Every row comes from one small tree of marks. Brackets hold a mark, then the marks that hang from it, in the order of their numbers. Every link used is in the known rows. Which tree was each row made from?
In the rows, 128 means zero.
Known rows:
{Q551 Q4 {Q476 {Q195 Q148 {Q429 Q229}}}}: [158 109 121 146 147 159 122 126 205 118 120 101 154 142 164 157 132 149
 120 129 169  95 186  82 140 149  92 118 125 132 140 158  77 143 135 104
 101 122 127 146  90 145 159 128  98 139 146]
{Q898 {Q498 Q528}}: [128 134 131  72 118 132 121 102 153 120 125 108 152 129 142 154 140 166
 135 141 132 118 148 143 138 112 133 124 135 138 150 133 138 160 129 129
 158 158 120 122 138 111 127 122 134 148 143]
{Q551 {Q4 Q229} {Q476 {Q195 Q148 Q429}}}: [152 101 121 172 140 145 133 103 195 106  94 121 151 143 142 142 121 172
 132 126 160  78 190  86 150 150  76 127 126 134 130 160  75 144 133  87
  94 118 122 128  95 153 150 119 115 146 145]
{Q429 Q229 {Q912 {Q830 Q811}}}: [149 159 140 133 118 126 120 139  64 104 184  83 136 104 152 127 114  55
 125 141 139 162 166 147 127 165 171 123 163 138 154 115 153 172 123 124
  99 142 111 164 140 191  93 129  98  90 105]
{Q195 Q148 Q229 Q476}: [121 152 130 113 113  71 141 120 100  89 107  79 138 164 150 149 106 123
 156 121 167  87 141 109 118 130 163 109 128 158 115 131 109 146 140 125
  93  80 134 144  87  90 124 114  79 125 142]
{Q4 {Q229 {Q429 {Q912 {Q830 Q811}}}}}: [139 142 119 176 107 102 133 113 105  92 153 106 125 118 129 116  98  99
 141 134 140 119 173 135 117 147 123 134 143 145 130 117 156 159 133  92
 106 134 104 118 126 170  92 103 135 119 114]
{Q429 Q912}: [136 141 144 131 114 138 114 132  75  86 155  92 110 112 143 127 130 106
 125 139 131 152 127 132 141 134 163 125 150 121 134 132 147 156 124 119
 128 140 124 139 134 161 116 140 126 109 125]
{Q476 {Q195 Q4 Q148 {Q229 Q429}}}: [128 160 131 143 137 100 154 136 141  66 139  62 126 152 173 153 113 184
 152 132 174 102 152  96 140  92  83 118 136 154 108 144 115 150 150 112
  88 112 137 168 101 116 118 123  56 135 159]
{Q898 Q498}: [134 129 154  89 122 124 114 110 147 129 161 114 152 128 132 142 139 174
 131 137 130 136 151 135 133 106 136 128 124 132 153 133 121 128 128 133
 151 148 111 125 136 115 140 121 114 143 143]
{Q229 Q429}: [132 130 110 145 120 128 122 135 166 122 147 108 120 140 146 137 120 120
 128 134 149 123 148 120 103 118 108 127 116 138 127 123 145 132 143 118
 146 134 122 111 111 122 124 114 135 140 128]
{Q912 {Q830 Q811}}: [120 154 139 125 123 112 146 113  73 165 149 134 159 102 124 123 108  49
 130 125 117 139 140 143 127 149 145 128 135 140 137 126 135 140 124 129
  86 110 126 143 130 136 112 101  88 118  95]
{Q551 {Q4 Q229}}: [136  98 125 155 111 137 134 102 193 125 121 131 138 140 128 131 114 147
 131 127 126  87 186 132 125 130 120 134 124 125 131 139 113 136 120  97
 116 128 110 102 113 151 132 107 153 134 147]
{Q898 {Q498 {Q528 Q429}}}: [129 132 124  74 106 138 121 106 147 120 153 113 149 126 143 156 138 148
 121 144 136 112 152 133 148 117  97 127 133 127 147 135 131 159 130 133
 166 160 116 124 134 115 140 128 123 148 124]
{Q498 {Q528 {Q429 Q229 {Q912 Q830}}} Q898}: [149 143  91 141 106 140 143  91 130 112 106  79 105  97 180 149 125  66
  93 156 150 100 118 137 155 162 102 127 160 121 154 134 159 190 132 130
 129 178 117 141 151 133  75 135 169 118  96]
{Q830 {Q811 Q528} Q912}: [119 115 154 132 111  86 130 109  40 151 111 131 123 115  91 133 108  41
 119 120 121  99 134 116  89 176 140 118 142 151 151 129 157 138 118 112
  67 123 111 156 132 188 158 118  71 106  67]
{Q429 Q229 {Q912 {Q830 {Q811 Q528}}}}: [156 154 136 137 111 112 116 130  74  98 192 104 142 102 137 132 111  43
 114 137 141 143 165 148 112 185 167 123 162 139 155 117 165 182 119 121
  93 141 112 170 144 198  93 135  98 100  90]
{Q4 {Q229 {Q429 Q912}}}: [142 128 112 182 112 112 122 118 138  69 142 102 109 134 129 120 111 140
 137 136 146 111 166 129 118 136 113 136 140 138 125 119 152 155 134  93
 130 145 107 108 124 166  99 119 155 125 133]
{Q811 {Q429 Q229 {Q912 Q830}} Q528}: [168 113 131 151  99  96 102  95 100  85 190 143 131 129 124 151 120  54
 103 129 149  93 152 144 101 224 113 141 148 119 146 123 156 188 115 127
 111 136 112 172 167 196 111 160 117 135  38]
{Q4 Q229}: [134 119 120 166 124 110 136 111 142 101 107 142 128 136 107 116 115 157
 140 124 126 100 154 130 130 138 105 139 134 136 121 122 124 136 126 106
 116 132 114 115 137 152 109 122 154 126 134]
{Q898 {Q498 {Q528 {Q429 Q229 Q912}}}}: [143 133 125  77 103 147 109 118 140  91 174  89 143 123 157 160 140 142
 119 152 148 127 164 137 147 128 111 126 149 126 157 130 145 179 129 130
 167 176 108 135 139 144 127 139 126 133 126]
{Q441 Q148}: [118 129 113 121 137 103 133 137 160 136 139 132 122 141 134 148 124 103
 127 136 128 141 136 123 140 148 130 128 133 134 136 127 116 115 130 122
 116 112 122 141 121 141 146 133 107 120 108]
{Q912 {Q830 {Q811 Q429}}}: [123 140 142 127 117 104 143 101  71 163 157 137 153 112 125 129 111  47
 130 123 120 132 140 138 126 171 120 134 133 130 137 125 125 143 123 130
  87 112 124 150 139 145 121 109  86 126  67]
{Q898 {Q498 {Q528 {Q429 {Q912 Q830}}}}}: [135 143 134  72  96 140 120 101 101 112 172 102 151 110 153 154 133 105
 117 148 136 125 146 150 163 123 120 130 147 125 152 135 143 173 127 131
 157 155 116 135 144 132 122 125 112 143 106]
{Q195 Q4 Q148 Q229 {Q429 {Q912 Q830}}}: [128 193 173 140 125  65 148 132  13  52 128  57 148 154 190 139 106  94
 177 143 173 130 159 100 157 105 155 104 138 158 109 143 121 166 135 112
  87  89 134 171 111  97  90 132  76 113 147]
{Q195 Q4 Q148 Q476}: [113 152 138 123 134  52 141 111  26 116 120  71 115 149 149 139 100 142
 154 124 158  95 146  93 127 107 151 112 134 149 111 129 110 143 128 119
  70  98 124 149 108 103  96 137  70 143 125]
{Q195 {Q4 Q229} Q148 {Q429 {Q912 Q830}}}: [139 173 163 170 140  62 147 110   4  63 125  79 130 138 166 120  94 128
 173 140 158 117 172 106 159 117 140 116 149 155 116 130 120 153 127  95
  76 111 116 143 134 150  74 140 107 116 136]
{Q476 {Q195 Q4}}: [130 139 136 131 148 113 146 130 105 101 117  89 110 127 144 137 126 194
 123 137 136 116 137 109 157 103  76 129 141 125 118 140 115 136 127 124
  92 130 135 167 129 141 116 138  71 144 129]
{Q898 {Q498 {Q528 {Q429 {Q912 {Q830 Q811}}}}}}: [129 151 137  70  97 133 125 106  89 120 180  98 155 104 148 151 127  93
 123 148 133 135 157 142 153 133 126 125 150 131 157 135 148 179 125 127
 140 155 114 140 138 137 127 118  96 132 104]
{Q528 {Q429 Q229 {Q912 {Q830 Q811}}}}: [147 143 126 134 100 136 126 145  73 110 219  99 132 106 148 133 112  38
 103 143 146 149 162 129 139 164 112 130 157 119 144 120 138 157 126 127
 115 143 109 159 131 186 114 137  85  99  80]
{Q528 {Q429 Q229 {Q912 Q830}}}: [154 137 122 137 102 144 122 143  88 100 212  98 125 110 156 137 118  53
 100 144 148 140 153 136 150 155 105 136 155 114 140 119 134 154 127 131
 135 141 112 151 137 183 109 146  97 107  81]
{Q476 {Q195 {Q4 Q229} Q148 {Q429 Q912}}}: [146 156 142 154 157  96 148 123  74  45 118  58 103 136 165 135 111 210
 150 141 160 112 162  92 168 112  92 114 153 142 117 138 109 145 134 101
  75 124 128 162 123 171 105 146  82 119 154]

Write each row's tree:
[137 138  96 138 106 141 142  88 125 111  87  86  89  97 167 144 131  90
  96 155 144 100 100 123 160 147 100 124 153 116 147 145 162 182 132 125
 135 178 124 130 143 113  92 138 176 123 108]
{Q498 {Q528 {Q429 Q912}} Q898}
[140 150 129 147 105 130 118 128 104 100 171  87 119 113 161 133 114  66
 124 141 147 142 145 142 127 129 141 131 136 133 134 123 164 155 139 115
 134 130 119 126 123 154 100 114 122 127 105]
{Q229 {Q429 {Q912 Q830}}}
[140 110 118 155 111 156 124 124 231 108 111 102 157 141 150 156 133 129
 115 131 163  91 174  94 134 138  72 132 118 125 129 167 100 163 138 101
 119 122 130 143  81 110 157 104  93 161 133]
{Q551 Q4 {Q476 {Q195 {Q229 Q429}}}}
[138 138 113 133 127 128 141 143 196  77 123  85 124 144 157 152 126 175
 124 136 157 108 142 117 134 117  71 126 130 137 119 139 126 139 146 123
 122 121 138 155 102 125 136 110  85 136 142]
{Q476 {Q195 {Q229 Q429}}}
[141 151 131 147 101 111 117 120  93 106 183 108 130 107 138 134 107  41
 118 137 148 130 151 137 100 154 145 125 138 141 140 125 181 171 132 109
 114 129 117 137 122 161 106 113 108 130  88]
{Q229 {Q429 {Q912 {Q830 {Q811 Q528}}}}}
[139  92 110 193 106 143 115 101 214 125 111 136 154 141 122 133 120 109
 127 126 152  83 195 101 116 148  87 142 114 129 129 150 111 162 130  83
 126 135 106 100  98 130 135 106 154 158 127]
{Q551 {Q4 {Q229 Q429}} Q476}
[137 158 149 130 105 110 124 111  33 113 174 121 139  88 125 125 112  29
 117 134 125 144 137 146 127 171 174 125 157 132 143 132 169 177 117 118
  87 121 122 159 142 174 107 125  96 111  84]
{Q429 {Q912 {Q830 {Q811 Q528}}}}
[133 153 138 127 147  89 150 146 111  64  75  73 125 157 164 148 126 201
 137 146 157 112 152  90 164 100  59 115 129 134 110 145 107 133 135 125
 102 108 143 173 109  98 121 131  64 141 152]
{Q476 {Q195 Q4 Q229 Q429}}
[137  96 151 140 110  80 121 105  63 137 133 122 114 137  97 146 112  47
 117 120 134  86 156 109  76 216 107 124 145 144 156 120 145 148 118 115
  74 137 100 168 146 213 160 135  69 107  36]
{Q830 {Q811 {Q429 Q229} Q528} Q912}
[156 151 135 138 115 131 114 135  86  92 177  81 131 110 160 131 119  71
 121 141 139 151 157 156 140 155 163 132 160 131 147 115 148 165 126 127
 118 146 114 158 149 186  87 137 114 100 109]
{Q429 Q229 {Q912 Q830}}
[152 100 111 188 112 155 116 108 207  90 121 101 134 122 137 140 124 147
 113 135 159  87 191  99 141 150  71 140 136 122 134 158 111 171 132  80
 111 142 111 126  99 165 137 111 122 153 128]
{Q551 {Q4 {Q229 {Q429 Q912}}} {Q476 Q195}}
[108 153 138 125 107  29 141 129  52  85  70  65 125 169 140 143 110 133
 145 135 156  91 152  95 133 106 118 120 125 139 106 135 122 157 124 126
  95  93 129 160 100  57  94 124  69 154 120]
{Q195 Q4 Q229 Q476}
[141 128 150 139 104 120 119  98  55 107 171 113 119 118 143 135 126  68
 123 132 132 134 127 140 143 173 119 140 147 112 134 129 131 159 122 127
 118 129 121 153 155 165 115 139 110 129  64]
{Q811 {Q429 {Q912 Q830}}}
[132 106 140 136 103  96 128 122  55 145 148 126 121 122  97 140 105  26
 107 126 135  94 148 105  91 186 107 123 147 143 153 124 150 138 120 115
  80 133 105 160 129 207 163 130  64 102  50]
{Q830 {Q811 {Q528 {Q429 Q229}}} Q912}
[131 128  85 133 115 134 149  86 160 137  74 109 102 107 157 146 130 104
  99 148 143  87  98 120 149 145  81 125 140 119 142 143 148 166 134 131
 136 169 128 122 138  95 101 130 179 135 113]
{Q498 {Q528 Q429} Q898}
[159 114 112 141  98 117 107 130 121  85 196 145 125 122 119 147 121  70
  89 136 153 102 147 124 110 184 105 131 148 118 140 129 159 169 119 124
 127 142 115 152 138 181 131 161 117 123  75]
{Q811 {Q528 {Q429 Q229 Q912}}}
[161  92 114 146 116  93 105 104 165 104 160 165 130 153 109 155 126 108
 105 121 149  76 154 123  82 212  80 137 130 123 141 122 139 163 118 131
 122 140 114 156 153 165 137 160 130 147  60]
{Q811 {Q429 Q229} Q528}
[130 163 154 124 111 121 129 120  28 116 171  97 135  90 142 119 115  44
 127 137 121 162 138 146 143 151 173 125 155 131 143 129 153 163 122 120
  95 126 122 156 135 167 103 120  94 103  97]
{Q429 {Q912 {Q830 Q811}}}
[139 149 119 133 134 130 148 136 186  75 146  78 129 146 167 155 119 176
 142 128 170  99 142 113 128 114  94 118 134 153 115 139 114 140 153 116
 102 111 140 158  95 135 140 113  73 125 158]
{Q476 {Q195 Q148 {Q229 Q429}}}
[139 127 116  76 110 139 117 117 170 113 158 105 150 134 149 162 137 151
 119 147 146 116 164 135 140 125  96 128 138 130 154 127 132 161 130 134
 168 168 111 127 137 128 134 132 126 144 127]
{Q898 {Q498 {Q528 {Q429 Q229}}}}
[145 166 143 126 145  44 122 142   5  58 116  16  99 165 187 147 102 147
 153 146 185 119 186  79 135 125 161  93 142 151 130 118 114 153 129 116
  85 110 116 156 107 132  84 159  79 119 136]
{Q195 Q4 Q148 {Q429 Q229 Q912} Q476}
[142 133 121 133 105 109 119 135  93 112 196 138 135 112 105 135 113  57
 104 133 143 126 160 110  96 189 119 117 148 129 146 128 164 167 117 119
  96 140 114 156 122 178 137 139  92 111  84]
{Q830 {Q811 {Q528 {Q429 Q229 Q912}}}}
[129 149 139 132 154 119 153 121  98  99 141  84 116 127 158 140 116 194
 140 128 150 111 136 103 153 102  97 120 147 140 117 140 105 135 136 119
  77 121 136 168 124 150 121 140  63 131 144]
{Q476 {Q195 Q4 Q148}}
[128 146 132 150 148  15 147 110  28  80  69  70 113 175 151 134  90 183
 167 132 168  73 179  77 136 117 121 107 125 158 108 122  97 131 129 104
  70  90 118 128 104 107  88 136  97 142 140]
{Q195 {Q4 Q229} Q148 Q429 Q476}
[146 118 132 144 132 149 132 124 196 106  97 101 165 150 163 157 131 142
 131 130 170  93 174  80 146 141  92 117 119 135 128 172  78 151 137 103
 102 102 138 149  77 112 164 113  87 141 152]
{Q551 Q4 {Q476 {Q195 Q148 Q229 Q429}}}
[161 123 115 142  95 115 114 121 106  96 201 153 137 115 123 145 113  43
  87 134 149 105 147 137 117 189 107 135 148 119 142 127 160 173 118 127
 120 133 114 158 144 184 120 152 105 129  60]
{Q811 {Q528 {Q429 Q229 {Q912 Q830}}}}
[136 144 123 163 149 105 155 116 131  77 139  81 113 136 152 137 105 213
 147 129 160  89 160 102 139 104  73 126 145 150 112 134 111 140 141  99
  77 130 123 153 120 161 110 129  81 138 147]
{Q476 {Q195 {Q4 {Q229 Q429}} Q148}}
[144 137 117 181 103  92 127 104 114  87 154 129 130 118 110 121  96  84
 131 131 144 101 172 137 100 166 119 136 144 147 131 122 171 172 127  92
  99 133 105 122 131 175  94 110 135 129 101]
{Q4 {Q229 {Q429 {Q912 {Q830 {Q811 Q528}}}}}}
[161 129 114 122 162 130 133 151 173  90 108  87 112 145 163 148 131 208
 114 142 150 123 157 109 148 134  71 117 132 131 138 126 107 115 136 133
 119 131 134 154 120 159 132 138  98 123 145]
{Q476 {Q195 {Q429 Q229}}}
[129 116 129 132 115  89 123 101 102 134 159 164 138 128  91 139 118  76
 117 119 129 103 143 108  81 204 107 124 129 128 139 133 149 159 117 122
  87 128 120 152 132 150 151 131  98 138  68]
{Q830 {Q811 Q429 Q528}}
[148 135  87 140 111 144 134  98 149 102 100  74  91 105 176 149 132  97
  93 157 154 101 117 124 150 158 100 122 159 120 153 137 159 186 132 126
 137 188 118 135 145 129  86 144 177 116 113]
{Q498 {Q528 {Q429 Q229 Q912}} Q898}
[156 158 143 132 164 107 137 148  86  54 137  43 107 139 188 148 119 200
 141 146 170 129 163  92 158 114 105 106 153 143 129 133 110 144 137 117
  84 132 131 178 120 171 108 156  68 112 156]
{Q476 {Q195 Q4 Q148 {Q429 Q229 Q912}}}
[158 137 123 112 134  75 106 150  67  69 100  42  95 156 169 146 120 140
 119 149 162 125 172 106 132 153 148 105 134 130 144 112 129 142 126 130
 126 119 120 139 108 139 100 145 111 120 119]
{Q195 {Q429 Q229 Q912} Q476}
[132 126 118 179 141 111 133 118 119  98  86 121 138 124 113 125 130 167
 124 129 146 107 146  86 157 139  53 142 140 128 119 149 104 156 129 105
  94 137 128 162 130 127 115 140  94 159 113]
{Q551 {Q476 {Q195 {Q4 Q229}}}}
